What can hang from each mark
k_536: k_664
k_582: k_75 k_168
k_804: k_75 k_168 k_536 k_842 k_907
k_261: k_168
k_75: k_804
k_424: k_168 k_536 k_664
k_907: k_804

Each row was made from one small tree. Brackets hold a mark, then the marks that hang from it, in the order of their numbers. Every link used is in the known rows. Write each row's tree.
Known rows
{k_804 k_75 k_168 k_536 k_842 k_907}: [  6.9  44.3 -12.3   2.2  39.9  44.1 -23.3   1.3  -2.8   1.0  10.8  -5.9
  -4.6  11.6 -40.1   6.2 -27.4  -5.7]
{k_261 k_168}: [ -3.6  10.7  21.3  -6.4  -5.4  -1.3  11.0  19.6  30.1  -3.5  29.2  13.6
 -17.6 -18.4  24.6  -2.8  55.0   2.1]
{k_424 k_168 k_664}: [ -9.2  18.0 -12.2 -14.6  -0.9 -38.2  31.0   4.7   8.9  23.9  54.8 -13.9
 -20.3 -14.2  42.8  12.3 -58.9  -1.8]
{k_804 k_168 k_842}: [ 19.4   8.4   3.9  -7.5  14.6 -36.6   0.6   0.7   8.4  16.5  14.1  -2.4
   3.0  -3.8 -19.3  -9.3  10.8   0.6]
{k_424 k_168 k_536 k_664}: [-25.8   5.0 -32.6 -26.2  10.6 -43.7  45.3  14.1   2.0  18.2  42.0  -6.9
 -36.1 -25.7  44.7  12.9 -91.3  -3.4]
{k_804 k_168 {k_536 k_664} k_842 k_907}: [-11.2   3.3 -49.4  -0.5 -15.3 -19.4   3.8   2.6  -2.6 -21.6   0.9  19.9
 -10.2   0.9  -4.0  14.2 -43.2  -6.1]
{k_75 k_804}: [-10.9 -12.7  16.5   2.0 -24.6   7.4  20.1   1.8   1.2  16.4 -17.5   2.9
  14.3 -10.9  26.7  -1.5  39.2   2.2]
{k_75 {k_804 k_168 k_842 k_907}}: [ 27.9  -0.6  31.6   7.2 -11.4  -1.2   1.2   4.1   6.2  -2.3 -31.5   3.5
  36.7   9.6 -16.9  -1.6  -7.6  -3.4]
{k_907 k_804}: [-24.5  14.4  -1.9  -0.4  -8.8 -33.6   0.3  11.7  12.2  32.4 -12.8  16.4
  10.1  -8.2   2.7  21.6 -14.4  -3.9]
{k_582 {k_75 {k_804 k_842}} k_168}: [ 58.4 -79.6  61.1  -0.7 -21.3 -14.8   6.4 -10.2   0.7 -21.9 -12.3 -33.3
  27.4   5.0  23.1 -47.8  80.4  21.2]
{k_582 {k_75 {k_804 {k_536 k_664} k_842 k_907}} k_168}: [ 28.1 -85.2   7.0   7.2 -50.8   1.5  10.0  -8.1 -10.4 -59.6 -24.8 -10.6
  14.5  10.9  38.0 -26.2  27.4  14.8]
{k_804 k_168 k_536}: [-39.5  78.0 -23.5 -15.1  -5.0   1.7   4.1   3.9  10.6  -0.6  21.0  25.2
 -37.8  -8.9 -11.0   5.3  -0.7  -9.1]
{k_75 {k_804 {k_536 k_664} k_842 k_907}}: [-10.0 -83.6 -32.5  11.9 -38.4  26.1  22.9 -11.2 -20.6 -29.0 -45.3   9.1
  23.6  -1.4  14.0   2.0  -7.6  -4.5]
{k_424 k_168}: [ -3.3  19.2  18.4 -15.3  -4.9  -2.9  17.7   2.8  23.6  33.5  40.9  -0.1
 -10.2   0.0  40.5  22.4 -51.5  -1.2]
{k_582 k_75 k_168}: [ 22.4  17.5  28.6 -10.2 -26.9 -45.4  -1.6  16.8  23.6  -0.2  32.6 -15.0
 -13.1  -0.5  49.6 -15.3  50.2  23.1]
{k_75 {k_804 k_168 {k_536 k_664} k_842 k_907}}: [ -6.5 -28.9 -22.9   7.7 -26.1  10.7  13.1  -8.9 -14.5 -36.0 -30.0  17.9
   8.7   2.5  -2.6   1.3 -17.7  -8.0]
{k_582 {k_75 {k_804 k_168 k_536 k_842 k_907}}}: [ 21.0 -14.3  24.3  -0.6 -28.0 -12.4  -8.7  -8.1  -1.6 -24.2 -26.1  -4.0
  10.4  15.0 -23.5 -20.5  12.0   0.9]
{k_804 k_75 k_168 {k_536 k_664} k_842 k_907}: [  0.9   7.6 -43.5   7.1  26.3  15.7 -13.2   1.1 -13.1  -6.9  20.8  -3.0
 -14.5   6.0  -3.5  17.0 -32.6  -0.9]

Which tree is each row?
[ 22.7   8.3  20.3   6.5  62.4 -12.0 -27.1  -2.3  -2.5  33.2   8.7 -14.5
  13.8   4.5 -41.1   4.7  -6.5  -1.4] => {k_907 {k_804 k_75 k_168 k_842}}
[-26.5  85.8 -17.2  -7.3  36.5  36.8 -13.5   2.5  -0.1  13.2  40.8   2.2
 -41.8  -4.9 -11.4   8.4  11.7  -3.1] => {k_804 k_75 k_168 k_536}
[ -9.2 -40.7 -12.9   5.6  47.5  41.3 -16.3 -17.9 -18.0  14.9 -13.8  -9.7
  10.0  -0.4 -46.3  -3.2  -2.7  -8.1] => {k_907 {k_804 k_75 k_536 k_842}}
[ 15.3  18.7  41.5  -4.6 -28.1 -58.9  -1.2   4.8  10.7  11.7  10.8  -9.8
  -8.9  -1.0  23.9 -13.7  54.9  13.3] => {k_582 {k_75 {k_804 k_168}}}
[ -4.7  13.3  -2.9   1.6  60.2  26.2 -25.1 -14.9 -12.0   9.2   1.4  -3.6
  -4.9   4.1 -61.2  -2.5 -12.1 -11.2] => {k_907 {k_804 k_75 k_168 k_536 k_842}}
[ 18.7 -45.8  10.2  10.8  51.3   1.9 -17.9  -5.0  -8.7  39.5  -7.3 -22.2
  27.4  -0.2 -24.7   3.8   1.5   1.8] => {k_907 {k_804 k_75 k_842}}
[ -8.2 -54.8 -23.3   0.6 -10.8   3.5  21.6 -24.3 -23.2 -31.0 -14.9   9.3
  -6.9 -10.0  -3.8 -16.4  26.2  -6.1] => {k_75 {k_804 k_168 {k_536 k_664} k_842}}
[ -9.3  49.5  18.1  -3.7 -45.8 -13.1  -8.2   7.1   9.9 -17.1 -11.6  11.0
 -11.7  11.2   3.0  -1.6   5.8   1.6] => {k_582 {k_75 {k_804 k_168 k_536 k_907}}}
[-36.0  77.7  -8.2  -0.4  42.0  25.4 -24.3   0.6  -0.4  15.6  15.1  12.1
 -26.4   0.7 -33.7  18.1 -18.8 -11.2] => {k_907 {k_804 k_75 k_168 k_536}}
[ -3.3 -18.6   1.4   4.8 -68.0   1.6  11.6   6.8   0.0 -51.7 -10.7   4.2
  -5.7   6.6  67.5  -6.4  21.9  15.1] => {k_582 {k_75 {k_804 {k_536 k_664} k_907}} k_168}
[-32.8  48.4 -48.9  -1.5  24.1   8.3  -3.2   1.4 -11.3   4.6  51.0   3.6
 -52.3 -11.3  23.2  17.8   7.0   1.8] => {k_804 k_75 k_168 {k_536 k_664}}
[ 61.7 -55.0  61.2   7.2 -36.3  -8.3  -1.5   4.5   9.6 -25.4 -27.5 -24.4
  42.9  18.0  24.1 -28.5  37.4  19.6] => {k_582 {k_75 {k_804 k_842 k_907}} k_168}
[-27.4  56.5 -27.5   4.4  10.3  59.5 -12.5  15.0   2.5  16.3  10.0   2.8
 -12.5   3.7   6.7  25.4 -24.3  -2.2] => {k_804 k_75 k_536 k_907}
[-17.7   8.2  -9.9  -6.5  16.9  -9.6  -8.5 -13.4  -0.8  -5.2 -19.0  21.0
  -0.3  -0.4 -61.1  -4.6 -22.4 -16.5] => {k_907 {k_804 k_168 k_536 k_842}}
[ 30.9 -14.4   1.2  10.8  30.2  20.3 -16.0  12.0   0.4  32.9   2.9 -24.4
  27.5   8.2  -3.5  12.4 -13.3   7.2] => {k_804 k_75 k_842 k_907}
[ -2.9 -16.7   8.1  -4.8   1.4  32.4  11.3 -23.5 -12.7 -22.0 -23.8   6.8
   4.4  -3.2 -39.2 -27.0  31.5 -10.6] => {k_75 {k_804 k_168 k_536 k_842}}
[ -7.4 -72.4  -1.6  -0.9  -9.8  47.1  21.0 -25.8 -19.2 -15.5 -39.7  -0.6
  18.0  -7.7 -21.4 -27.7  42.2  -8.0] => {k_75 {k_804 k_536 k_842}}
[ 31.2  10.6  56.2   4.7 -53.3  -9.4  -0.8  20.4  20.1 -19.3 -12.8  -9.1
  21.5  12.7  51.9  -9.9  29.9  19.3] => {k_582 {k_75 {k_804 k_907}} k_168}
[-59.0 -15.8 -56.5   0.9 -24.6 -23.0  12.8  -1.2  -7.1  -0.5 -10.3  31.6
 -18.4 -15.1  18.5  25.0 -24.9  -8.0] => {k_907 {k_804 {k_536 k_664}}}
[ -2.3  64.5  25.9   4.5 -29.7  -1.6   2.9  19.7  16.2   5.9 -18.0  17.5
  15.2   6.1  10.4  17.4 -15.9  -3.3] => {k_75 {k_804 k_168 k_907}}
[  9.8   1.8  13.4  -1.9  19.4 -48.3 -10.7  -1.5   7.6  19.5 -11.7   8.1
  17.3  -0.1 -40.5   2.0 -19.0  -7.1] => {k_907 {k_804 k_168 k_842}}
[ 35.0  38.7  10.5   6.9  41.2   5.3 -24.8  14.7   6.7  26.6  18.5 -17.3
  13.2  12.4 -18.6  12.0 -22.5   4.0] => {k_804 k_75 k_168 k_842 k_907}
[-15.7 -75.9 -44.3  11.8  35.3  13.6  -6.3 -18.2 -28.7   6.2  -4.7  -8.0
  -1.4  -6.7  -8.6   7.9  -6.9  -2.7] => {k_907 {k_804 k_75 {k_536 k_664} k_842}}
